Each row was made from one path, in order. Every step used is in the known rows, and no mark comes twice. Write each row's path.
Known rows
votul/bekud: [ 13  14  -4  -3 -14   3   7   4  -2  -2   4   9  10  -7  -3  -7  -3  -8
  -7   0  -4   4   2   5   0   4   5  -1  13   0   6   0   7  -6   3   2
   4   1   4  -6  -6   0   6   7  -5  -3   5  -3  -3   5   3  -5  -3  -4
  -4]
fivif/votul/bekud/pitu/sovog/vipa: [  3  23  19  11 -31 -22  -8   9   5  -8   8   0  20   9  -7   8  -9  -9
   1  -9  -3  26  12   5  -6  -4  -3 -13  24  12   6   6   5   2   6  -7
   4   2  24 -16  -2  -2  18  -3   7 -10   6 -11  -5  40   8  -4   9  -7
  -8]
pitu/zomom/votul: [  6   7   9  11 -16  -7 -13   4  -7  -3   3  -3  19   0 -27  -3  -2   5
   1   0  -4  14  15  -2 -10   3   5 -12  12   2  -3   5  -4  -3  -3  -7
  12  11   7   1  -5  15  -2  -3  -6  -9   5   2  -2  18   4  -1   6  -2
  -4]
vipa/zomom/pitu/fivif: [  6  -4   2  -2   1   9   4   0 -17 -13   5  -2  11   7 -16   7   0   4
   9   4   0  -8  10  11   1   4   3 -19  -5   7  -9   5 -12  -2  -1  -5
   3   0   9  -5  -9  28  -4   9 -18 -13   1  -8  -7   6   9   4   1  -7
   5]
motul/vipa: [ -1   1   8  -1  -3  -2   2  -4   3  -6  -1   2   1  -8  -1   4  -2   2
   7  -2  10 -10   6   2  -2   0   8   2   6   2  -1   1  -4  -7  -4  -4
   4  -4   6   5   7   0 -15  -2  -2   2  -3   1   3   8   0   0   3  -9
   1]
motul/vipa/zomom/pitu/bekud/votul: [  8   3   5  -3 -19  -1  -2 -10 -15 -13   5   5  17  -7 -22   9  -4  -2
  11   5   9 -17  15   1  -7  -2  20  -7   8   5  -4   4 -11 -14  -7 -11
   7  -3  15   1   6  19 -14  12 -20  -5   3  -8   1  26  15   2   3 -17
  10]
votul/bekud/pitu/zomom: [ 13  25   7   6 -27  -8  -4  12 -13  -3  10   1  21  -3 -13   0  -9 -12
   1  -6  -5  20   8  -4 -11  -5   9  -4  29  10   7   3   6  -8  -2  -1
  12   5  15 -11 -15   0  18  -5   0  -8   6  -2  -8  22   5  -9   3  -1
  -8]
fivif/votul/bekud/pitu/zomom/vipa/motul: [  7  24  25   6 -37 -21 -14   7  11 -13  11   2  26  -3 -11  10 -18  -5
   3  -8   0  12   1   4 -13  -2   5  -5  32  18   3   6   7   0   6 -12
   4   1  21  -6  -7  -3  22 -15   4 -11   4  -7  -7  39  14  -8   1 -19
  -5]
sovog/vipa: [  1   6   6   5  -2 -10   1   0   6  -9   1  -9   4   2   3  -6   6   6
   6   1  -5   3  -2   0   2   9   1  -3  -4   6  -4   3   3   7   7   2
   7  -2  10  -5   0  -4  -3  -3   8  -1  -1  -2  -6   7  -3   4   7   5
  -1]
motul/vipa/zomom/votul/bekud/pitu/sovog: [  9  14   5  15 -21   5  -4  -4 -22 -15   9   1  29  -3 -19  -4 -12  -5
   8   3   8   0  34  -5 -11 -10  18 -13  29   6   1   2  -5 -15  -9 -10
  15   0  17  -3   9  22  -8  -5 -10 -12  -2 -11  -2  33  14   5   4 -17
  -3]
pitu/sovog/votul: [  1  10   6  13  -2 -11 -21   0  -5   2   7  10  18  10 -19   1  -2  -3
  -1  -1   2  16  21   2  -3 -10  -7  -5   7   8  -9   4  -3  -5  -9 -10
   8  16  13  -5   2   7   2  -8  -6  -6   2  -2   1  14  11  11   2   1
  -3]
sovog/vipa/zomom/pitu/fivif/votul/bekud: [  8  12  15  -2 -18  -5   8   6  -2 -20   8  -1  20   8 -14   4   2   2
   8  -1  -4   4   9  17   1  16   3 -25   3  11  -6   9  -4   4  10  -3
   6  -2  24 -16  -9  20  -1  11 -14 -17   5 -16 -10  28  11   1   9 -13
   1]
moneg/vipa: [ -3   7   9 -13   6  19  -6   5  -9  -6  -5   2   1   3 -11   3   0   1
  -2 -15   1  -1  -6   5   0   5   1   4   7   0   1   4  -4   1   8   0
   3   0  -8   4  -6  -3  -8   3   3  -3  -5   0  -6  -2  -5  -5   1   6
   0]
moneg/vipa/zomom/votul/bekud/pitu/fivif: [ 12  15   7  -6 -11  34  -4   7 -37 -10   4   6  26   4 -28   2  -4 -11
  -1 -11   0   3  16  13  -5   6  14 -13  28   5   2   3 -11  -6   8  -6
  13   0   2  -6 -18  20   3   7  -9 -17   1 -12 -18  16   9  -2   4  -5
  -7]
sovog/pitu/fivif: [  4   5   4   0   2  -8  -3   2 -11  -3  -1   9   8   6 -20  19  -1   2
   1 -12   2   7  11  24   3   1  -5 -21   2  13  -9   8  -3  -6   1  -4
   3  12   7  -9 -11  10  13   7 -12  -8   6  -8  -3   3   8   3   8   5
   0]
motul/vipa/zomom/pitu: [  0  -3   6  -1  -2   6   8  -6 -10 -19   3  -1   9  -1  -6   1  -2   9
  12   0   8 -19  15  -1  -3  -1  12  -9   2   2  -4   4  -8  -9  -8  -4
   6  -6  10   1  14  20 -28   5 -16  -5  -6  -8   3  14   6   7   1 -15
   8]
sovog/votul/bekud/pitu: [ 12  15   3   5 -16  -1  -6   7 -19   5  16  24  24   3  -8  -5  -1 -22
  -7  -3   1  17  21   5  -2  -4   5   3  32   8   6  -3   4 -10  -7  -3
  10   6  11 -16  -8  -2  12   3  -6  -8  10 -14  -8  17  10  12   2  -2
 -12]
fivif/pitu/sovog/vipa/motul: [ -3  16   9  12 -14 -16 -15  -1  14 -14   7 -21  20   4 -15  13  -7   1
  14  -5   2   1  -8  11  -5  -6 -13 -17   5  16 -10   0   4   8   3  -9
   1  -1  21  -6  10   6  12  -9   9  -8  -5   3  -6  30   7   3   7   1
   0]
motul/vipa/zomom/votul: [  0  -2   3   5  -5  12   4  -9 -13 -12   3  -1  14  -5 -10  -5  -1   6
   8   6  10 -16  23  -3  -5   1  15  -8   7  -3  -2  -1 -11  -9  -7  -6
   8  -5   6   5  16  21 -26  -3 -13  -5  -6  -9   2  18   8   6   2 -16
   4]
fivif/votul: [ -8   0  14  -3 -11 -10  -3   5  11   1   2   2   0   5  -2  12  -2   0
  -4  -6   3   8   1   6  -3  -1  -8  -3   3  -2   6   2  -5   4   2  -3
  -8  -1   5  -4   6   0   1   1  -2  -1   1  -6   5  17   5  -3   2 -10
   0]
vipa/zomom/pitu/bekud: [  8  -4  -5  -2  -6   7  -2  -7 -15 -10   4  -1  18   8 -23   4   4  -1
   6   7   3  -3   7  -1  -1   0   7 -10  -5   5  -6   4  -8  -8  -5  -8
   2  -4   5  -6   2  23  -6  12 -18  -9   2  -6   0  10  12   3  -1  -4
   7]
votul/bekud/pitu: [ 12  13  -2   2 -17   1   3   5 -14   0   9   7  13  -3   0  -2  -7 -17
  -2  -4  -3  11   7   0  -3  -3   9  -1  27   6   9  -2   9  -7   0   2
   6  -1   7 -10 -10  -4  18   3   2  -5   7  -7  -8  13   3  -3   1  -2
  -9]
zomom/votul/bekud/pitu/fivif: [ 23   5  -2  10 -22   7  -1   7 -24   3   8  11  25  -2 -24   2  -6 -19
  -3   2  -4  14  20  17  -4   7  12 -15  34   7   2   1  -2  -7   4  -6
  10   5   9 -11 -22  13  22  12  -3 -15  15  -8 -12  19   7   2   9  -6
 -13]
vipa/motul: [  2   0   2  -5   3   2  -7  -3   8 -11  -3   2  10  -5  -7   0  -5   2
  12  -2   5 -16 -12   5   2  -1   0   3   3   6  -6  -2   4  -1   0  -8
  -2  -2   0   8   1   0   0  -7   3  -1  -4   1  -6   7   5   3  -4  -7
  -2]
moneg/vipa/zomom/pitu/sovog/votul/bekud: [  8  20   8  -4  -2  18 -12   5 -25 -19   5  16  31  14 -33  -4  -3  -2
  -2 -13  -2   6  19   6  -3   0   3 -12  18   6  -3  10  -5  -9   0  -7
  14  10   8  -8  -4  24 -15  10 -19 -18  -3 -12  -8  17  12   8  -2  -1
   1]
fivif/votul/bekud/pitu/zomom: [  2  23  19   2 -34 -17  -6  13   0  -1   9   4  18   3 -13  12 -12 -11
  -3 -11  -1  25   9   1 -12  -5   0  -6  27   8  12   4   1  -4   1  -5
   2   2  17 -14  -7   1  18  -3  -2  -9   6  -9  -2  36   9 -11   4 -11
  -8]
vipa/zomom: [ -5   5   0  -2   2  12   4  -4  -8  -8   3  -7   5   2   2  -5   1   5
   5   4   3  -9   6 -10  -2  -5   3  -2  -9  -1  -1  -3  -5  -2  -4   1
   1  -5   1   0  10  11  -9  -7  -9  -1  -8  -8   0   3   8   1  -5  -7
   4]

Which path is each row?
[ -8  18   5  13 -14  -8  -7  -1   1 -12  12 -28  17  10  -7  10  -3   4
   9   0   1   6   5   1  -7  -9 -10 -20  -3  12  -6   0  -5   9   0  -4
   4  -2  22 -12  16  14   5 -10   0  -8  -8  -3  -2  26   8   3   5   0
   6] : fivif/pitu/sovog/vipa/zomom
[ 15  14   4  11 -19   6   3   4 -23 -12  11  -5  28   3 -14  -6   1  -6
   9   6  -5   6  21   9  -3  11  15 -19  16  13  -5   2  -3   0   7  -3
  16  -2  19 -14 -12  18   9   0  -3 -16   6 -15 -18  25  10   5  10  -8
  -8] : sovog/vipa/zomom/votul/bekud/pitu/fivif
[  4  -8  15  -3 -10 -10  -1   7   0  -5   2   8   7   9 -23  24  -4  -2
   2  -5   0   7   6  26   1   8  -4 -22   5   8  -5  10 -10   1   6  -8
  -4   4  12  -9 -15  17   7  18 -12 -13   9  -5  -4  18   5   1  10 -10
   0] : zomom/pitu/fivif/votul
[  6   0   8   6  -3  -7  -7  -9  17 -14   1  -4  10  -7   4  -3  -8   8
   7   6   1 -16 -10   3  -1   5   7   1   5  14 -13   5   9   6   9  -9
   2  -1   7   9   0  -3   5 -18   8  -2  -2   3  -6   3   7   3  -4 -10
   3] : zomom/vipa/motul
[  9   8   3   8 -18  12   5  -4 -24 -13   9   4  24  -8  -9  -6  -7  -8
   6   4   8  -7  29  -4  -9  -2  22  -7  28   3   5  -2  -4 -14  -8  -6
  12  -5  10  -4  10  16 -13   0 -12  -9  -1 -15  -3  27  10   4   3 -19
  -3] : motul/vipa/zomom/votul/bekud/pitu
[  6   8  16  -7 -19   3   8   2  -7 -17   6   9  18  -4 -19  14  -5   0
   8  -3   9  -8  18  17  -3   5  10 -19  14   7  -1   8 -12 -11  -1  -8
   4  -4  19  -7  -1  24 -13  12 -23 -13   1 -14  -2  30  15  -4   4 -26
   4] : motul/vipa/zomom/pitu/fivif/votul/bekud
[ -7  11   8 -14   8  29  -1   2 -16 -12  -3  -4   5   5  -8  -2   1   5
   2 -11   3  -9  -1  -3  -1   1   5   2  -1  -1   1   2  -9   0   5   0
   5  -4  -7   4   3   9 -17  -2  -6  -4 -11  -7  -6   0   2  -5  -4   0
   4] : moneg/vipa/zomom
[  5  13  17  14 -19 -17 -19   2   1 -13   8 -14  20  -3  -7   5 -13   2
  14  -2  -1   4   0  -8 -12  -7  11  -4  20  23  -8   7   6   1   0 -13
  11   2  17   3  -8  -3  19 -28  13  -8   1   2 -10  21   6  -2   2  -6
  -2] : bekud/pitu/zomom/vipa/motul
[  9   6   9  -6 -16   4   8   6 -10 -13   7   7  18   6 -19  11  -3  -3
   3  -1   0   2  12  17  -1   7   2 -23   6   6  -1   6 -10  -4   4  -5
   0  -1  14 -13  -9  26   1  14 -23 -16   5 -15  -5  23  16  -2   1 -17
   2] : vipa/zomom/pitu/fivif/votul/bekud
[  2  19  13   7 -30 -16  -9   9   0  -2   7   6  18   8 -11  12 -15 -14
  -3 -10   1  25  13   3  -9 -11  -4  -9  28   7  10   3   2  -4   1  -8
  -1   4  16 -13  -2   1  21  -1   0  -9   6  -9  -1  35  11  -7   4 -11
  -8] : fivif/votul/bekud/pitu/sovog
[  5   2   4   4  -8   0  -5   7 -18   5   5  -2   5   1  -9  17  -4 -13
   8  -3   3  10   6  11  -2  -4   4  -8  13  14  -2   2  -6  -2   0  -6
   3   1   8  -6 -21   1  24  -1   5  -7   7  -3 -11   9   3  -1   8   0
  -8] : bekud/pitu/fivif
[  4  16  16  11  -8 -26 -17  -3   8 -21   2   0  23   0 -17   8  -9  17
   7 -10  -2   1   5   5  -8  -1   2 -15   9  22 -15  13  10  -2   0 -10
  11  14  16   0   1   5   8 -19  -5  -9   0  -3  -1  16  12   5   1   0
   5] : sovog/pitu/zomom/vipa/motul
[ 10  14   8   6 -11  -1  -4  -3 -15 -19  11  16  30   3 -24  -3  -5  -3
   7   0   7  -3  34   3  -5  -5  11 -14  18   8  -6   6  -4 -17 -12 -10
  15   7  22  -8  10  25 -23   4 -24 -13  -2 -13   1  29  17  11   1 -16
   3] : motul/vipa/zomom/pitu/sovog/votul/bekud
[  4  23  20   7 -28 -21 -13   7  10 -15   5   1  27   5 -13   7 -13  -8
  10  -9   0  15   4   8  -5  -5  -3 -11  26  15   1   5  11   0   6 -13
   3   1  24 -10   1  -2  19  -6   8 -11   2  -9  -8  45  13  -2   7 -12
  -9] : fivif/votul/bekud/pitu/sovog/vipa/motul
[ 20  15   5  19 -22  -7 -13   1  -7 -15   5   3  39   2 -25  -9 -11  -9
   9   2  -5   9  16   9  -5   1   9 -16  35  12  -5   4  12  -4   4 -13
  15   6  18  -7  -5  11  14  -3   7 -16   7  -5 -15  36   9   9   9  -5
 -13] : zomom/votul/bekud/pitu/sovog/vipa/motul
[ 13  19   7  12 -19 -15  -8   4 -14 -10   5  13  33   3 -34   0  -4   4
  -8 -12  -7  19  27  11  -9   2   3 -23  23   8  -2  10   6 -11  -2  -4
  15  19  12 -12  -3  18   4   6 -18 -14   8 -10   0  22  11   3   6   3
  -3] : sovog/pitu/zomom/votul/bekud
[  7   9   7 -14 -10  19 -11  -2 -24 -13   1   5  16   7 -32   9  -2  -2
   3  -7  -1  -6   3   4  -4   3  13  -4  10   4  -1   8 -11  -6   5  -8
   6   0   1   0  -8  16  -7  18 -14  -9   1  -6  -8  15  10  -2   1  -3
   7] : moneg/vipa/zomom/pitu/bekud/votul
[  9  10   0   2 -17 -18 -12  -6 -13   2   1  14  18   0 -28  18  -3  -6
  -4  -6   1   9  10  12  -2  -6   6  -8  11   9  -4   6   2 -10  -2 -10
   3  12   8  -8  -3   2  18  14 -14  -3  12  -8   2  16  15   3   6   3
   3] : sovog/pitu/bekud/votul
[ 16  24  11  12 -31 -14  -5   6  -6  -7  13  -4  22  -6  -5  -2 -12  -7
  -1  -1  -7  19   9  -4 -13  -1  16  -5  31  18   2   8   8  -4   4  -3
  15   4  19  -9 -15  -1  22 -14   5  -9   7  -2  -8  19   6  -7   0  -4
  -5] : votul/bekud/pitu/zomom/vipa
[ 12   7  -1  -2 -25  -9 -13  -5  -7   8   2   6  10  -7 -21  12  -2 -13
  -1   6   1   5  -2   3  -4  -3  10   4   7   4  -2   0  -4  -6   2 -10
   1   4   6  -1 -10  -1  18  10  -5   0  12   2  -3  16  12  -7   3  -5
   1] : pitu/bekud/votul
[  1  12  10  10 -17 -12 -12   9 -11  -2   8  -9  11   2 -12   7  -7  -4
   8  -6  -1  17   7 -10 -11 -11   5  -3  17  13   2   3  -1  -3  -7  -5
  10   4  11  -5  -9  -1  14 -13   6  -5   3  -1  -5  19   1  -3   6   3
  -5] : bekud/pitu/zomom
[ -1  25  17   9 -28 -14  -6   6  -1 -13  11  -6  23   9  -7   3  -8  -5
   5  -5   0  19  16  -2  -7  -8   1 -14  18  12   5   4   2   1   3  -7
   5   0  25 -17   5   7  11  -8   0 -12   0 -17  -5  42  14  -3   6 -13
  -4] : fivif/votul/bekud/pitu/sovog/vipa/zomom
[  2  13  12   0 -27  -8   0   9  -1   1   8   9  13   3  -3  10  -9 -15
  -6  -9   1  18   9   6  -6  -4   0  -3  27   3  13   0   2  -2   3  -3
  -3  -3  10 -14  -3  -3  17   6   0  -6   7 -12  -2  28   8  -6   4 -13
  -8] : fivif/votul/bekud/pitu
[  2  10   6  26 -12  -8 -14  -1 -17 -12   8 -15  26  14 -13  -4  -5  -1
  13   4  -2  12  26  -9  -8  -9   7 -17  14  13  -6   4   0   2  -3  -9
  15   2  19 -10   6  15   7 -13   7 -12   0  -9  -8  28   7  11  11  -1
  -5] : bekud/pitu/sovog/vipa/zomom/votul
[ 17   4  -3  12 -20   5   0   3 -21   1   8  11  22   0 -14  -7  -6 -17
  -7   3  -5  11  20   5  -6   3  12  -9  36   1   7   0   5  -7   1  -4
   9   2   4 -10  -8   9  12  11  -2 -12  11  -9  -6  19   4   5   5  -5
 -11] : zomom/votul/bekud/pitu
[ -4  10   4   2   0   0   5  -4  -2 -15   5 -15   7   4   6 -11   7  10
  10   5  -2  -5   2  -7   1   4   4  -5 -12   5  -6   0   0   6   3   3
   8  -6  11  -5   9   7 -11 -10   0  -3  -7 -11  -6   9   4   5   2  -2
   3] : sovog/vipa/zomom
